Each row was made from one small tree. The marks that hang from a mark follow it in brackets, in alphabetical order. Every link used is in the known rows. Write each row's tree.
(in the rows, 128 means zero)
Known rows:
gulas{lezoped}: [121 122 113 103 143 123 134 143 117 117 113 127 113 123 122 145 168 129
 128 139 127 122 124 136 110 143 119 117 120 112 137 142]
lezoped{gulas{lada{dimo pigu{firab}}}}: [109 123  91 114 128 140 114 217 107 147 116 111 177 158 120 157 125 126
  99 152 138 180  35 173  84 106 147  46 154  79 147 118]
lezoped{gulas{lada}}: [109 124 121 118 115 128 147 148 129 132 148 125 129 141 118 134 166 147
 110 136 129 130  95 136 100 124 102  85 145  97 144 125]
lada{pigu{suza}}: [137 135 113 125 115 132  97 179 118 135 141 139 153 146 121 117  95 123
 124 131 138 160 108 129 113 145 159 103 124 114 130 113]
lada{dimo pigu}: [128 131  81 133 151 147 107 191  99 146 108 109 157 124 132 137 112 134
 107 148 135 168  77 153 124 115 168 105 126 115 146 122]
pibiv{firab lada{dimo gulas{lezoped}}}: [150  96  33 102 163 154 138 181  74 102  95  59 169  90 147 182 142 130
  87 161 121 142  71 177 170 144 168  89 109  86 111 153]
firab{pigu{suza{dimo}}}: [186 124  97 147 106 151 130 182 123 153 163 143 147  99 141 114  98  74
 123 109 130 133 129 168 131 171 150 125 100 146 149 112]
suza{dimo{susa} pigu}: [161 126  79 116 120 139 138 172 127 159 167 116 113  66 114 116 132 111
 120 103 123 147 106 174 164 127 137 192 131 186 164 106]
kavas{lezoped{gulas{lada}} pifo}: [ 90 137 119  52 102  94 142 111 139 134 144 164 120 164  99 142 179 180
  83 142 120 102 105 107  69 131  84  96 182  85 128 159]
mupaz{piva}: [125 145 121 150 113 129 118 113 136 119 132 130 140 112 155 109 121 125
 134 140 129 138 137 145 125 136 110 137 127 133 102 128]
piva{pigu{firab}}: [122 120 136 133 117 150  92  96 124 142 101 151 150 155 119 112 107 105
 139 137 145 139 117 138  99 119 112 110 144 118 102 110]
lezoped{gulas{lada{pigu}}}: [ 98 136 100 119 119 135 125 182 129 147 141 120 144 141 106 133 149 157
  97 143 120 165  73 144  83 116 123  70 151  73 153 120]
pibiv{lada{dimo{susa} gulas}}: [152  99  56 123 163 168 147 188  70 133 128  44 156  95 144 136 127 139
  94 149 146 162  65 170 190 110 158 150 123 136 141 122]
piva{pigu{firab suza{dimo}}}: [156 109 121 145 105 149  97 142 109 150 136 165 154 153 133  92  82  71
 149 126 173 130 113 156 112 151 113 122 119 156 123  91]
mupaz{piva{pigu{firab}}}: [117 135 128 157 102 151  84  81 133 134 106 153 163 140 147  91 101 102
 144 150 146 148 127 156  98 127  94 118 143 123  77 112]
lada{dimo{susa} gulas pigu{suza}}: [167 125  63 101 164 175  95 247  50 141 127  78 174 118 143 117 115 135
 105 149 145 188  51 161 165 137 186 110 106 129 143 115]
pifo{kavas{lezoped}}: [136 147 132  94 103 100 134 108 121 140 116 165 123 163 119 150 155 132
 116 149  95 109 160  79 129 142  89 123 162 137 113 161]
suza{dimo{susa}}: [149 114  96 129 132 142 149 161 108 155 147 108 122  88 146 107 131 120
 126 114 138 122 105 181 160 121 123 176 122 187 176 114]
kavas{lezoped{gulas} pifo{pigu{suza}}}: [109 145 147  25  93  98 114  92 109 117 139 220 136 185 100 117 117 144
  72 128 143 105 140  83  79 184 105 120 192  96 105 158]
pifo{kavas{lezoped} pigu{firab}}: [121 152 172  72  99  99 113  82 118 128  95 197 155 181 122 140 112 105
 100 128  89 127 168  77  94 154  99 118 190 119  79 151]
suza{pigu{firab}}: [140 135 129 104 104 119 105 143 154 126 135 142 138 128  95 151 101  94
 131 115 114 162 118 134 119 126 149 126 150 119 102 118]
pifo{kavas{lezoped{gulas{lada}}}}: [117 144 125  82  91 102 153 127 122 143 138 162 124 177 109 156 194 150
  97 157  97 114 128  87  99 138  63  80 180 108 128 158]
lada{dimo gulas pigu{firab suza}}: [157 127  94 105 151 157  76 243  75 126 112 105 190 158 135 143  78 100
 117 151 145 196  59 145 130 145 187  65 110  93 111 119]
dimo{susa suza{pigu}}: [157 133  78 115 127 133 133 159 129 134 164 122 117  66  94 109 134 115
 125 101 118 156  93 177 136 126 169 174 129 165 159 101]
pibiv{firab lada{dimo{susa} pigu}}: [147 102  25 126 128 162 130 177  92 148 111  63 196  80 148 147  87 140
  79 139 130 164  46 221 173  96 201 130 146 133 144 117]
susa{dimo{suza{pigu{firab}}}}: [135 121  92 142 113 116 123 170 134 126 151 128 121  84  76 128  77  70
 122 110 109 154  99 188  78 139 175 128 130 124 156  92]
pifo{kavas}: [136 140 134 123 108 110 125 117 124 134 108 148 128 151 111 129 134 123
 130 136 107 127 148  94 141 124 111 125 144 148 124 138]
lada{dimo{susa} gulas}: [156 119  78 104 177 172 127 196  62 134 115  68 149 101 152 128 149 138
 110 146 137 157  71 159 182 118 155 134 110 144 142 130]
kavas{lezoped{gulas{lada{pigu{firab}}}}}: [ 96 139 117  77 104 120 122 177 134 148 137 142 157 176 113 166 144 140
  91 153 109 157  75 140  58 129 106  52 182  57 127 143]
pifo{kavas{lezoped{gulas{lada{dimo}}}}}: [130 135  97  88 111 113 155 157  94 147 124 149 139 173 123 165 195 146
  90 170 114 118 100 103 115 133  81  73 171 119 138 156]
lada{dimo}: [142 119 103 132 148 140 129 158  99 133 115 115 144 125 143 139 127 123
 120 142 145 132  99 145 143 124 148 120 119 140 137 126]
pifo{kavas pigu{firab}}: [120 146 173 103 103 107 104  94 121 123  87 179 158 170 117 119  92  96
 116 114 100 146 156  90 106 137 119 119 170 129  90 126]
pigu{firab suza{dimo}}: [163 112 132 131 104 120 122 176 121 132 151 149 147 145 142 122  76  69
 148 115 157 128 116 158 128 157 135 123 115 160 135 108]
kavas{lezoped pifo{pigu}}: [ 94 149 148  49 122  96 114  62 128 122 115 193 132 149 113 113 127 160
  75 115 112 107 154  84  74 153 112 149 183 105  93 153]
pigu{firab suza{dimo{susa}}}: [171 106 118 116 107 134 131 185 106 144 153 129 149 126 148 108  86  76
 146 108 158 130  98 187 148 142 140 152 122 189 152 101]
pigu{firab}: [128 124 145 120 117 122 118 133 136 124 114 134 146 149 127 140 101 100
 137 126 129 137 118 141 114 122 134 112 139 121 114 127]
suza{pigu}: [139 140 110 114 115 123 116 137 148 130 148 137 119 107  95 138 128 121
 121 118 111 154 127 122 133 133 143 145 138 126 116 119]
mupaz{piva{pigu}}: [117 140 111 167 114 157  94  76 124 138 119 148 147 119 147  80 127 128
 134 152 146 138 135 142 112 131  88 135 131 130  91 112]

Write each row's tree:
[132 106  56 159 136 132 125 203 116 133 124  95 180 117 111 145  61  92
 106 137 150 182  43 203 102 111 197 107 132 111 155 101] : pibiv{lada{dimo{suza} pigu{firab}}}
[194 118  84 132 107 165 139 188 108 165 164 123 148  81 150 100 108  83
 121 102 133 133 111 196 156 159 154 154 109 176 167 106] : firab{pigu{suza{dimo{susa}}}}
[136 111  81 160 156 129 148 180 109 125 144 106 150  97 137 112 153 128
 122 121 139 135  66 174  91 123 159 101  97 136 156  94] : gulas{lada{dimo{suza}}}
[157 127  96 107 116 126 121 164 137 131 151 126 135  87  91 122 107  88
 135  99 118 166  83 190 123 121 174 158 140 158 144  97] : dimo{susa suza{pigu{firab}}}
[107 119  65 118 165 137 125 216  98 137 107  95 152 114 133 144 180 154
 102 147 122 163  56 162  75 123 150  72 114  86 152 117] : gulas{lada{dimo pigu} lezoped}
[147 110  75 120 128 147 132 136 115 109 126  74 168  98 139 156 105 134
  94 137 107 143 105 154 174 134 161 108 125  91  92 141] : pibiv{firab lada{gulas}}
[115 133 172  67  98  95  87  95 127 104 112 196 163 175 107  94  59 109
 110  96 142 132 135 105  77 155 150 124 164 117  82 115] : kavas{pifo{pigu{firab suza}}}
[126 101  73 104 165 144 155 188  80 135 115  81 140  96 152 130 205 152
 115 135 135 133  63 184 112 116 133 116 114 138 159 114] : gulas{lada{dimo{susa}} lezoped}
[152 127  97 177  99 156  98 119 110 146 154 164 150 115 161  59 104  96
 145 141 174 128 133 160 124 165  88 147 107 168 112  94] : mupaz{piva{pigu{suza{dimo}}}}
[171 110 101 124 116 139 142 178  97 148 167 123 132 106 151  94 114 104
 136 111 157 120 107 173 161 146 133 169 110 195 167 103] : pigu{suza{dimo{susa}}}
[134 125  75 150 124 120 133 168 127 130 164 123 103  62  77 115 106  97
 112 112 109 144 110 176  88 145 170 144 119 131 171  94] : susa{dimo{suza{pigu}}}
[123 106  76 141 126 137 116 188 117 142 109  90 183 139 124 160  64 108
  99 148 148 183  62 177 123 102 177 103 150 101 131 113] : pibiv{lada{dimo pigu{firab}}}
[129 116  81  77 134 143 165 175  84 154 146 110 143 131 148 150 198 159
  85 156 139 119  61 166 122 122 103 105 161 127 161 140] : kavas{lezoped{gulas{lada{dimo{susa}}}}}
[136 100  54 120 174 139 163 202  79 127 130  87 135  74 141 114 202 138
 120 125 139 131  45 210  95 123 152 117  97 149 184 101] : gulas{lada{dimo{susa suza}} lezoped}
[137 154 152  55  82 105 122 105  91 128 132 217 141 198 112 132 131 115
  87 145 119 113 160  62 113 191  85 106 189 117 105 158] : pifo{kavas{lezoped{gulas}} pigu{suza}}
[127 107  66 135 171 124 154 195  95 114 128 105 134  92 132 128 191 130
 123 130 138 129  63 181  71 139 150  89  89 119 167 108] : gulas{lada{dimo{suza}} lezoped}
[150 134 109 121 114 113 113 156 153 119 148 147 134 106  82 136  98  80
 137 106 117 163 102 160  99 136 171 130 133 130 126 106] : dimo{suza{pigu{firab}}}
[130 117  49 138 164 161 116 216  87 135 121  57 168 114 127 150 103 142
  83 161 133 195  59 149 152 116 175 107 122  84 132 124] : pibiv{lada{dimo gulas pigu}}
[113 113  53 104 166 152 131 220  81 150 110  75 152  96 141 129 190 162
 100 141 127 167  40 191  96 107 153 100 121 115 169 110] : gulas{lada{dimo{susa} pigu} lezoped}
[152 129 109 121 108 119 120 169 150 143 151 142 129 108 104 143  95  77
 131 108 120 156 114 157 129 137 140 145 136 151 130 111] : suza{dimo pigu{firab}}
[116 122  97 109 129 121 113 201 115 126 139 124 147 137 122 122 160 143
 119 130 127 157  87 140  63 152 140  71 112  83 136 107] : gulas{lada{pigu{suza}} lezoped}
[117 139  83  92 171 148  99 207  94 122 104  95 130 117 113 148 165 146
 104 157 106 180  91 127 110 146 144  86 111  65 135 149] : lada{gulas{lezoped} pigu}
[118 108  87 118 162 130 147 180  97 122 114 101 139 115 143 143 196 144
 116 141 134 129  80 156  92 129 128  86 106 110 142 120] : gulas{lada{dimo} lezoped}
[139 130  36 114 201 154 107 251  64 119 103  87 142  91 114 143 160 127
 104 160 127 183  45 171 106 149 184  82  87  85 168 136] : lada{dimo{suza} gulas{lezoped} pigu}
[113 126  80 143 151 142 119 200 110 147 123  96 167 120 138 127 142 153
 102 137 126 171  61 155  95 106 159  84 121 104 142 102] : gulas{lada{dimo pigu}}
[109 127  74 122 139 146 125 212 100 151 129 107 158 137 123 144 151 152
  90 156 137 169  44 159  97 112 141  62 143  84 161 120] : lezoped{gulas{lada{dimo pigu}}}
[109 131 120  87 112 116 155 139 127 138 155 142 126 153 126 155 187 155
  97 148 119 112 107 120  86 141  79  85 165  88 134 148] : kavas{lezoped{gulas{lada}}}
[124 112  58 150 138 143 127 183 110 146 124  84 165 117 124 147  90 135
  91 149 145 174  71 164 134 106 171 122 138 109 146 114] : pibiv{lada{dimo pigu}}
[136 121  85 109 143 155 104 204  90 155  99  95 177 125 139 136  95 115
 113 139 139 181  50 194 134  97 177 118 144 138 150 115] : lada{dimo{susa} pigu{firab}}
[163 113  68 140  94 156 141 117 147 136 125 101 180  78 137 155  86 105
  87 116  91 134 119 191 150 134 178 110 139  95 104 135] : pibiv{firab{pigu} lada}
[143 115 141 128 100 149  84 114 114 135 119 166 162 174 123 100  89  88
 149 133 163 138 119 134 103 144 124 102 133 125  95  99] : piva{pigu{firab suza}}
[157 106  59 145 120 120 136 180 135 122 149 109 158  96  90 154  76  76
 113 120 143 172  64 188 122 123 192 138 136 133 135  95] : pibiv{lada{dimo{suza{pigu{firab}}}}}
[107 143 120  43 102  99 132 103 130 131 128 177 110 169  91 152 151 160
  87 153 130  99 120 104 100 141  93 119 188 100 132 180] : kavas{lezoped{gulas} pifo}
[146 120 154 117 111 122 110 148 111 125 143 174 163 143 147  98  61  69
 124  95 150 134 132 143 103 175 136 133 130 147 116  98] : pifo{pigu{firab suza{dimo}}}
[127 116  78 125 133 122 126 228 111 142 158 124 138 113 132 115 156 128
 120 122 136 149  83 164  72 160 130  90  98 114 164  99] : gulas{lada{pigu{suza{dimo}}} lezoped}
[171 118  58 127 121 172 129 147 124 124 124  74 184  72 138 158  99 111
  80 129  81 157 109 174 169 144 183  94 123  70  92 145] : pibiv{firab{pigu} lada{gulas}}
[157 112 103 154 115 155 107 136 102 153 150 161 136 131 135  80 110  97
 140 129 171 119 123 144 123 158 108 138 108 165 139  93] : piva{pigu{suza{dimo}}}
[ 94 127  92 114 145 125 123 184 126 134 120 109 136 118 119 134 181 159
 109 135 109 161  87 145  62 127 129  79 123  75 141 117] : gulas{lada{pigu} lezoped}
[120 115  95 123 135 140 147 177 100 135 135 112 145 138 131 143 165 140
 104 149 147 134  66 154 114 119 121  77 135 109 151 124] : lezoped{gulas{lada{dimo}}}
[139 134 117 161  96 153  85  93 115 131 138 165 158 136 152  67 108 113
 144 148 166 137 138 137 113 157  99 126 120 138  82 101] : mupaz{piva{pigu{suza}}}
[ 79 148  99  54 106 101 121 146 139 147 137 158 133 163  84 142 165 189
  71 148 111 137  82 114  54 124 104  81 191  64 138 155] : kavas{lezoped{gulas{lada{pigu}}} pifo}
[111 116 102 135 107 125 115 159 146 136 124 103 167 144 111 149  64 112
 108 135 131 179  91 159 106 105 158 111 159  91 122 114] : pibiv{lada{pigu{firab}}}
[116 131 106 111 102 132 114 198 118 139 161 135 153 160 110 121 133 143
 106 138 138 164  75 137  85 141 132  61 140  82 145 110] : lezoped{gulas{lada{pigu{suza}}}}
[155 137 141 121 100 112 119 133  98 134 137 189 142 145 130  87  93  90
 117 105 127 125 161  93 129 177 114 146 135 175 125 109] : pifo{kavas pigu{suza{dimo}}}
[150 124 111 131 106 126 100 211 123 149 144 142 161 145 131 120  61  80
 133 120 148 163  92 166 112 149 155 108 122 136 145 102] : lada{pigu{firab suza{dimo}}}
[138 131 135 151  86 147  74  97 122 127 125 168 176 158 151  81  83  87
 154 146 165 147 127 150 101 152 106 110 132 132  68 100] : mupaz{piva{pigu{firab suza}}}
[146 112  27 126 153 166 110 199  86 127 104  54 198  93 141 166  88 140
  73 156 114 183  53 177 169 121 200  87 124  79 112 135] : pibiv{firab lada{dimo gulas pigu}}
[121 120  92 125 132 144 103 191 122 128 120  76 171 138 109 153  76 120
 100 147 118 201  79 145 126 116 162  95 143  65 108 125] : pibiv{lada{gulas pigu{firab}}}
[115 154 165  51  87 101 119  95 109 132 101 208 146 200 108 154 123 104
  87 147 100 127 151  82  96 160  81  98 212 102 100 168] : pifo{kavas{lezoped{gulas}} pigu{firab}}
[156 116  58 115 117 150  99 187 104 117 136  83 192 117 131 142  71 129
  91 139 116 176  84 155 158 150 191  86 121  76  95 124] : pibiv{firab lada{gulas pigu{suza}}}
[165 102 109 129 107 164 105 149  92 162 139 145 155 132 142  79  92  81
 147 119 175 132  96 186 134 137 118 151 127 186 143  85] : piva{pigu{firab suza{dimo{susa}}}}
